Every row comes from one small tree of marks. The marks that hang from a mark follow it in brackets, in alphabetical order. Every link used is in the known rows. Which tree was each row made from?
Known rows:
nadi(degug(dodod)): [ 0.10  0.08  0.14 -0.18 -0.06 -0.13  0.26  0.00  0.13 -0.43 -0.55 -0.12
 -0.13  0.01  0.11 -0.01]
mebu(dodod(lotukul)): [-0.17  0.04  0.19 -0.09 -0.07 -0.17  0.15 -0.30  0.03 -0.24 -0.24 -0.26
 -0.24 -0.03  0.21 -0.04]
pafa(pibe(mebu)): [ 0.26  0.15  0.20 -0.26  0.04  0.26  0.04 -0.30 -0.01  0.05  0.07 -0.17
 -0.46 -0.05  0.07 -0.28]
mebu(dodod(degug(nadi))): [-0.09  0.06  0.18 -0.11  0.10  0.08  0.04 -0.22  0.03 -0.03 -0.28 -0.19
 -0.19 -0.06 -0.09 -0.07]
nadi(degug(dodod(lotukul mebu)) kili): [-0.18  0.06  0.17 -0.13 -0.24 -0.29  0.13  0.10  0.07 -0.21 -0.56 -0.08
  0.05  0.01  0.28  0.05]
degug(dodod(mebu) nadi(kili)): [-0.22  0.12  0.15 -0.13  0.00 -0.17 -0.16 -0.12 -0.14  0.37 -0.30 -0.20
  0.04 -0.08 -0.05  0.02]
pafa(pibe(kili)): [ 0.19  0.12  0.13 -0.20 -0.09  0.35  0.06 -0.40 -0.02 -0.22 -0.07 -0.03
 -0.48  0.00  0.27 -0.32]
kili(nadi(degug(dodod))): [ 0.15  0.05  0.11 -0.15 -0.02 -0.04  0.16 -0.02  0.27 -0.17 -0.33 -0.35
 -0.12  0.00 -0.03 -0.10]
kili(nadi): [ 0.14  0.04  0.08 -0.16  0.04  0.25  0.02 -0.34  0.19  0.28  0.03 -0.40
 -0.22  0.03  0.05 -0.20]
degug(dodod(lotukul mebu) nadi(kili)): [-0.24  0.01  0.16 -0.09 -0.14 -0.32 -0.10 -0.01 -0.16  0.46 -0.20 -0.19
  0.11 -0.10  0.10  0.06]
degug(dodod(lotukul) nadi): [-0.01 -0.05  0.15 -0.11 -0.06 -0.34  0.03 -0.02 -0.11  0.29 -0.16 -0.24
  0.00 -0.10  0.06  0.09]
degug(nadi): [ 0.20  0.02  0.13 -0.23  0.14  0.21 -0.03 -0.21 -0.03  0.46 -0.01 -0.26
 -0.17 -0.02  0.10  0.01]
dodod(degug(nadi) lotukul mebu): [ 0.02 -0.09  0.10 -0.11 -0.21  0.33  0.12 -0.11 -0.04  0.90  0.21 -0.01
  0.05 -0.03  0.24 -0.26]
pibe(kili(nadi(degug)) mebu(dodod(lotukul))): [ 0.07  0.17  0.12 -0.08 -0.07 -0.08  0.12 -0.21  0.25 -0.58  0.17 -0.17
 -0.14 -0.16 -0.08 -0.22]
pafa(pibe(kili mebu(dodod))): [ 0.10  0.24  0.19 -0.18  0.01  0.15  0.02 -0.41  0.00 -0.53  0.03 -0.07
 -0.48 -0.12 -0.01 -0.33]
dodod(degug lotukul mebu): [-0.07 -0.04  0.09 -0.08 -0.32  0.35  0.22 -0.26  0.01  0.61  0.12  0.05
 -0.02  0.03  0.32 -0.36]
dodod(degug): [ 0.05  0.02  0.10 -0.12 -0.06  0.37  0.11 -0.33  0.08  0.27 -0.12 -0.05
 -0.17  0.05  0.11 -0.22]
dodod(degug(nadi)): [ 0.15 -0.03  0.11 -0.15  0.04  0.35  0.01 -0.18  0.02  0.53 -0.04 -0.10
 -0.10 -0.01  0.03 -0.11]
nadi(degug): [ 0.24  0.06  0.14 -0.24  0.00  0.19  0.26 -0.08  0.18 -0.20 -0.35 -0.13
 -0.20  0.07  0.26 -0.04]
kili(nadi(degug)): [ 0.28  0.03  0.10 -0.21  0.03  0.22  0.16 -0.09  0.31  0.00 -0.17 -0.36
 -0.18  0.04  0.10 -0.14]
nadi(degug kili): [ 0.05  0.07  0.17 -0.22 -0.02  0.04  0.06 -0.02  0.15 -0.21 -0.52 -0.15
 -0.12  0.08  0.30  0.11]

Which tree is each row?
[-0.10 -0.08  0.12 -0.10 -0.23  0.23  0.00 -0.07 -0.06  0.88  0.09 -0.02
  0.10 -0.02  0.27 -0.16]  dodod(degug(nadi(kili)) lotukul mebu)
[-0.16  0.15  0.16 -0.16 -0.12 -0.17  0.08  0.02  0.09 -0.29 -0.64 -0.09
 -0.01  0.01  0.15  0.02]  nadi(degug(dodod(mebu)) kili)
[ 0.04  0.13  0.13 -0.18 -0.11 -0.02  0.28 -0.04  0.11 -0.27 -0.48 -0.07
 -0.09  0.00  0.12 -0.13]  nadi(degug(dodod(mebu)))
[ 0.02  0.05  0.14 -0.15 -0.22 -0.15  0.33  0.04  0.09 -0.20 -0.39 -0.07
 -0.03  0.00  0.25 -0.10]  nadi(degug(dodod(lotukul mebu)))
[-0.22 -0.04  0.21 -0.05 -0.05 -0.15  0.00 -0.09  0.00  0.06 -0.26 -0.19
 -0.08 -0.07  0.08  0.05]  mebu(dodod(degug(nadi(kili)) lotukul))
[-0.10  0.10  0.18 -0.16 -0.07 -0.28  0.06  0.06  0.11 -0.43 -0.72 -0.14
 -0.05  0.02  0.14  0.14]  nadi(degug(dodod) kili)
[-0.21  0.06  0.12 -0.07 -0.26 -0.19  0.18 -0.25 -0.07  0.14 -0.16 -0.11
 -0.04 -0.04  0.18 -0.20]  degug(dodod(lotukul mebu))
[-0.19 -0.01  0.18 -0.04 -0.13 -0.06  0.17 -0.24  0.06 -0.14 -0.24 -0.14
 -0.18 -0.03  0.13 -0.11]  mebu(dodod(degug lotukul))
[ 0.09  0.02  0.10 -0.13 -0.15 -0.05  0.21  0.01  0.24  0.00 -0.21 -0.30
 -0.04 -0.01  0.08 -0.18]  kili(nadi(degug(dodod(lotukul mebu))))
[ 0.32  0.09  0.13 -0.22 -0.08  0.33  0.10 -0.19  0.16 -0.31 -0.11 -0.14
 -0.42 -0.01  0.20 -0.32]  pafa(pibe(kili(nadi(degug))))
[ 0.24  0.10  0.12 -0.19 -0.07  0.35  0.01 -0.36  0.08 -0.13  0.02 -0.17
 -0.45 -0.02  0.17 -0.36]  pafa(pibe(kili(nadi)))
[-0.17 -0.05  0.18 -0.09 -0.08 -0.46 -0.13  0.03 -0.13  0.28 -0.30 -0.26
  0.06 -0.09  0.09  0.22]  degug(dodod(lotukul) nadi(kili))
[ 0.14 -0.02  0.11 -0.13 -0.11 -0.14  0.19  0.03  0.25 -0.11 -0.26 -0.34
 -0.07 -0.01  0.07 -0.08]  kili(nadi(degug(dodod(lotukul))))
[ 0.08  0.21  0.19 -0.14 -0.03  0.22  0.03 -0.36  0.02 -0.45  0.02  0.00
 -0.44 -0.13 -0.06 -0.38]  pafa(pibe(kili mebu(dodod(degug))))
[ 0.00 -0.15  0.14 -0.09 -0.14  0.07 -0.04 -0.01 -0.02  0.65 -0.02 -0.10
  0.04 -0.01  0.25  0.04]  dodod(degug(nadi(kili)) lotukul)
[-0.11 -0.05  0.19 -0.07 -0.05 -0.07  0.10 -0.12  0.01  0.06 -0.18 -0.18
 -0.12 -0.07  0.07 -0.03]  mebu(dodod(degug(nadi) lotukul))
[ 0.10  0.09  0.09 -0.16 -0.06  0.04  0.17 -0.05  0.25 -0.06 -0.27 -0.31
 -0.09  0.00 -0.02 -0.21]  kili(nadi(degug(dodod(mebu))))
[-0.04  0.14  0.13 -0.04 -0.06  0.01  0.02 -0.31  0.03 -0.21  0.27  0.02
 -0.10 -0.19 -0.10 -0.20]  pibe(kili mebu(dodod(degug(nadi) lotukul)))
[ 0.28  0.20  0.05 -0.15 -0.01  0.24  0.06 -0.29  0.26 -0.26  0.27 -0.12
 -0.15 -0.10 -0.08 -0.28]  pibe(kili(nadi(degug)) mebu)
[ 0.15  0.18  0.19 -0.16  0.04  0.20 -0.02 -0.27 -0.02 -0.29  0.07 -0.03
 -0.40 -0.16 -0.11 -0.31]  pafa(pibe(kili mebu(dodod(degug(nadi)))))
[-0.08  0.25  0.11 -0.05 -0.01  0.14  0.02 -0.48  0.08 -0.46  0.13  0.05
 -0.21 -0.14 -0.18 -0.30]  pibe(kili mebu(dodod(degug)))
[-0.05  0.14  0.09  0.00 -0.11  0.03  0.02 -0.36  0.19 -0.28  0.32 -0.12
 -0.12 -0.17 -0.18 -0.34]  pibe(kili(nadi) mebu(dodod(degug lotukul)))
[-0.08  0.00  0.13 -0.11 -0.13 -0.21  0.06 -0.06 -0.15  0.48 -0.07 -0.18
  0.05 -0.10  0.08 -0.06]  degug(dodod(lotukul mebu) nadi)
[ 0.03 -0.02  0.13 -0.14  0.03  0.26 -0.11 -0.13  0.00  0.52 -0.15 -0.11
 -0.05  0.00  0.05 -0.02]  dodod(degug(nadi(kili)))
[-0.15  0.06  0.17 -0.13  0.06 -0.31 -0.19 -0.07 -0.11  0.18 -0.40 -0.26
  0.00 -0.08 -0.07  0.17]  degug(dodod nadi(kili))
[-0.11  0.08  0.21 -0.09  0.03 -0.13 -0.06 -0.16  0.02  0.09  0.05 -0.17
 -0.07 -0.14 -0.12 -0.02]  pibe(mebu(dodod(degug(nadi(kili)) lotukul)))
